Each row comes from the steps of one path. Every step used is in the known rows, and no mark comes twice. Write the path behind each row, first mark first.
Known rows
sefib, gazusi, zapu, bimuvos, gitisi: [ -1  -7 -22 -34 -32   0  -6 -17   3   1 -12   0 -28  10  42  13 -10 -19
  -3]
gazusi, zapu, buve, sefib, gitisi, bimuvos: [  7  -8  37  70  30  -1   5   0  -3  13   5   9   0 -15 -12  -6  22  -6
  13]
buve, zapu, gazusi, sefib, gitisi, bimuvos, gisek: [ 10  -5 -10  28   1 -27  13   7   1 -19   4   5 -21 -20 -15 -32   3 -39
  -1]
buve, sefib, gazusi, zapu, bimuvos, gitisi: [  3  -8  -3  10 -42  -7  -7 -21   3 -12 -11   0 -28   4  26   1  17 -31
   5]
gazusi, zapu, buve, sefib, gitisi: [ 19  -9  31  48   9   5  -3   6  12 -15  -1   7  12 -10 -24   0   8   6
   8]
gazusi, sefib: [  7  -4   3 -72 -35  19 -16  -7  -5  24   3  -5 -13  -4  22  29   7  24
  -3]
gitisi, bimuvos: [ -7   5  -2   5   8   9  -4  -8  -9  33  -2  -8 -13  -2   2  14   1   2
   1]
bimuvos, gisek, sefib: [-23  12 -17 -61 -20  -7   4   6   9  -3  -3  -9   8  11   3   4  -8  22
  -4]
gisek, sefib, gazusi: [-11   3  -7 -35 -18  23  -2   6  -2  -9  10  -3  30  10 -24  -5 -18  30
  -9]
gitisi, bimuvos, gisek, sefib, gazusi, zapu, buve: [-14  -6  24 -11  50  -7   9   9  -1  14   5  12   9   2  32   8 -11  20
   0]
buve, sefib, gitisi, bimuvos: [  4  -2  17  65  -6   6   1  -5  -6  -6   4   0   1 -13 -50 -21  26 -20
   8]
gitisi, bimuvos, gisek, sefib, gazusi, zapu: [-19 -11   4 -45  10   9  11  -3  -7  13  15  12   0  10  24   0   2   2
 -10]
gitisi, bimuvos, gisek: [-11   3 -10 -12   6 -11  -1  -8  -3   5 -12  -5 -24   1   3   5  -2 -17
  -5]
gazusi, zapu, bimuvos, gisek, sefib: [-22   8 -21 -72 -25 -17  17   2   8  20  -1  -7  -5  10  49  10  -2   1
  -2]
bimuvos, zapu, buve, sefib, gitisi: [ 24  -1  19  60  13  -1  -9   7  12 -25 -11   6  17  -2 -44  -7   2  -5
   6]
zapu, buve: [  6   8   8   8  26   2 -12   8   9  12 -16 -10   8  -2   7  29 -29  35
   4]
zapu, foni: [  2   7  -1  33  25   2 -11 -10   4   5 -21 -17   8  -1   4  17 -20  20
   4]
gisek, sefib, gazusi, zapu, foni: [ -7  -5  11   0  33  12   1  -6  -1  10   2  -1  24   6  24   8 -14  33
  -1]
gisek, sefib, gitisi, bimuvos, zapu: [ -6   4 -10 -12  10   9   7   3  -5  25   5  10  15  13 -12  -5   6  -3
  -2]
gisek, sefib: [-18  15 -11 -50 -21  12   0   6   5  22   3 -11  20   8   2  12  -6  40
   1]
zapu, gazusi, sefib: [ 14   1  -3 -31 -17   4 -10   3  -7  -7  11  -4 -14  -9  27  17   8  18
   1]

Which path is each row?
[-17   6 -24 -38 -28  -6  11   6   2 -27   0  -8  16   9  -8 -18 -20  -6
  -8]  zapu, bimuvos, gisek, sefib, gazusi
[-29  13  -7 -37  -2 -12  11   4  -1  14   0  -5   3   5   7  -3   7  10
   1]  gitisi, bimuvos, gisek, sefib
[-16   2 -13 -45 -19   7   1   7   3 -30   5  -1  20  12 -23 -13 -18  13
 -13]  bimuvos, gisek, sefib, gazusi
[ 10   5  33  77  33 -13 -11  -4   0  17 -14  -1  -3  -3  -7  11  23  -6
  14]  gitisi, bimuvos, zapu, buve, sefib
[ -2 -10  -1 -32 -11  -5   3  -1  -8  -9   1   7 -18  -8  -5  -8  11 -19
  -5]  gazusi, sefib, gitisi, bimuvos, gisek
[  1  11 -16  26  28  -7  11  14  -6 -10  13   8  13   7  -4 -19   6  -6
   3]  gisek, sefib, gitisi, bimuvos, zapu, gazusi
[ 17  11 -25  51   2 -13   0   6  15  -7  -4 -13  -7 -11 -14 -12 -27 -10
   1]  buve, zapu, gazusi
[ 10   2   9  36  53  -2  -3   7   0  18 -13   8   7   4  -5  11 -17   2
   2]  sefib, gitisi, bimuvos, zapu, buve
[  2  -6  -5  -3   3 -17   8   5 -10 -32   7   7 -20 -12  -2 -20  13 -26
  -2]  zapu, gazusi, sefib, gitisi, bimuvos, gisek
[ 13 -18  21   4 -15  23 -11 -14  -1  -6  10   6  -4   2  -7   6  13  -4
  -7]  buve, sefib, gazusi, zapu
[-15  -1 -21 -49 -35  -2   4  -8   4   9  -3   1 -11  13  49   7  -2   1
   2]  gisek, sefib, gazusi, zapu, bimuvos, gitisi
[ 15  -3  38  42  15  -2 -11  -3  10  13  -7  -2  -3  -8  15  22  15  18
  12]  gazusi, zapu, buve, sefib
[ 21  -5  -5 -17 -18   9  -3  11  -3 -30  15   5   2 -12  -9  -6   1   7
  -2]  zapu, gazusi, sefib, gitisi
[ 11  -6  14  38 -25  18 -16 -10  -1 -34   1  -5   9  -2 -51 -13   5  -7
  -4]  buve, sefib, gazusi
[  3 -10  28  47  30 -20   8   1   3 -11  -5  11 -12 -10  -6 -10  18 -22
   5]  gazusi, zapu, buve, sefib, gitisi, bimuvos, gisek
[  2   3 -10  -7  16   7  -9 -13  -8  37  -9   2 -14  13  11  22   1 -12
  -4]  gitisi, bimuvos, zapu
[-12   4 -18 -44 -24   1  10  16  12 -28   2   1  22   7 -31 -18 -13  10
  -7]  bimuvos, gisek, sefib, gitisi
[ 14   0  -2 -16   8  -3  -8  -3 -17  16  11   6 -23  -2  38  17  23  -7
   2]  gitisi, bimuvos, zapu, gazusi, sefib
[  4  -9   8 -18 -10  17   1  -1 -15  20  12   6  -7 -12  -8   1  14   0
   1]  gazusi, sefib, gitisi, bimuvos
[ 21   2  -9  -3 -20  -7  -4   4   5   6   6  -6 -16 -17  11   0  -2   1
   3]  buve, zapu, gazusi, sefib
[ 14  -5  32  79  32   0 -11  -4  -7 -13  -5   6   9  -1 -31  -6  10 -11
   4]  gitisi, bimuvos, zapu, buve, sefib, gazusi
[-17   7  -1   0   2  11  14   9  -7  18  13   2  20  -2 -24 -15   4  13
   5]  gisek, sefib, gitisi, bimuvos
[-11   6 -28 -11 -31 -16  15   7  13 -13  -5  -9  13   2 -19 -30 -29 -19
  -7]  buve, zapu, bimuvos, gisek, sefib, gazusi
[ 10  -9   1  13 -29   4   0 -15  -1   0   2  -5 -11  -2  15   2   8 -26
  -1]  buve, sefib, gazusi, zapu, bimuvos
[  7 -12  10  19  35  15  -8 -15  -1   1  -8  -1   7   3  21  14 -20  14
  -6]  sefib, gazusi, zapu, foni
[-14   9 -29 -34 -33 -13  19  13  11 -24  -4  -5  18   4 -17 -22 -15  -7
  -2]  zapu, bimuvos, gisek, sefib, gitisi
[  8   9 -17  32  33  -8  -5  -3  -9   2   1   0 -15   6  17   6   2 -18
  -1]  gitisi, bimuvos, zapu, gazusi
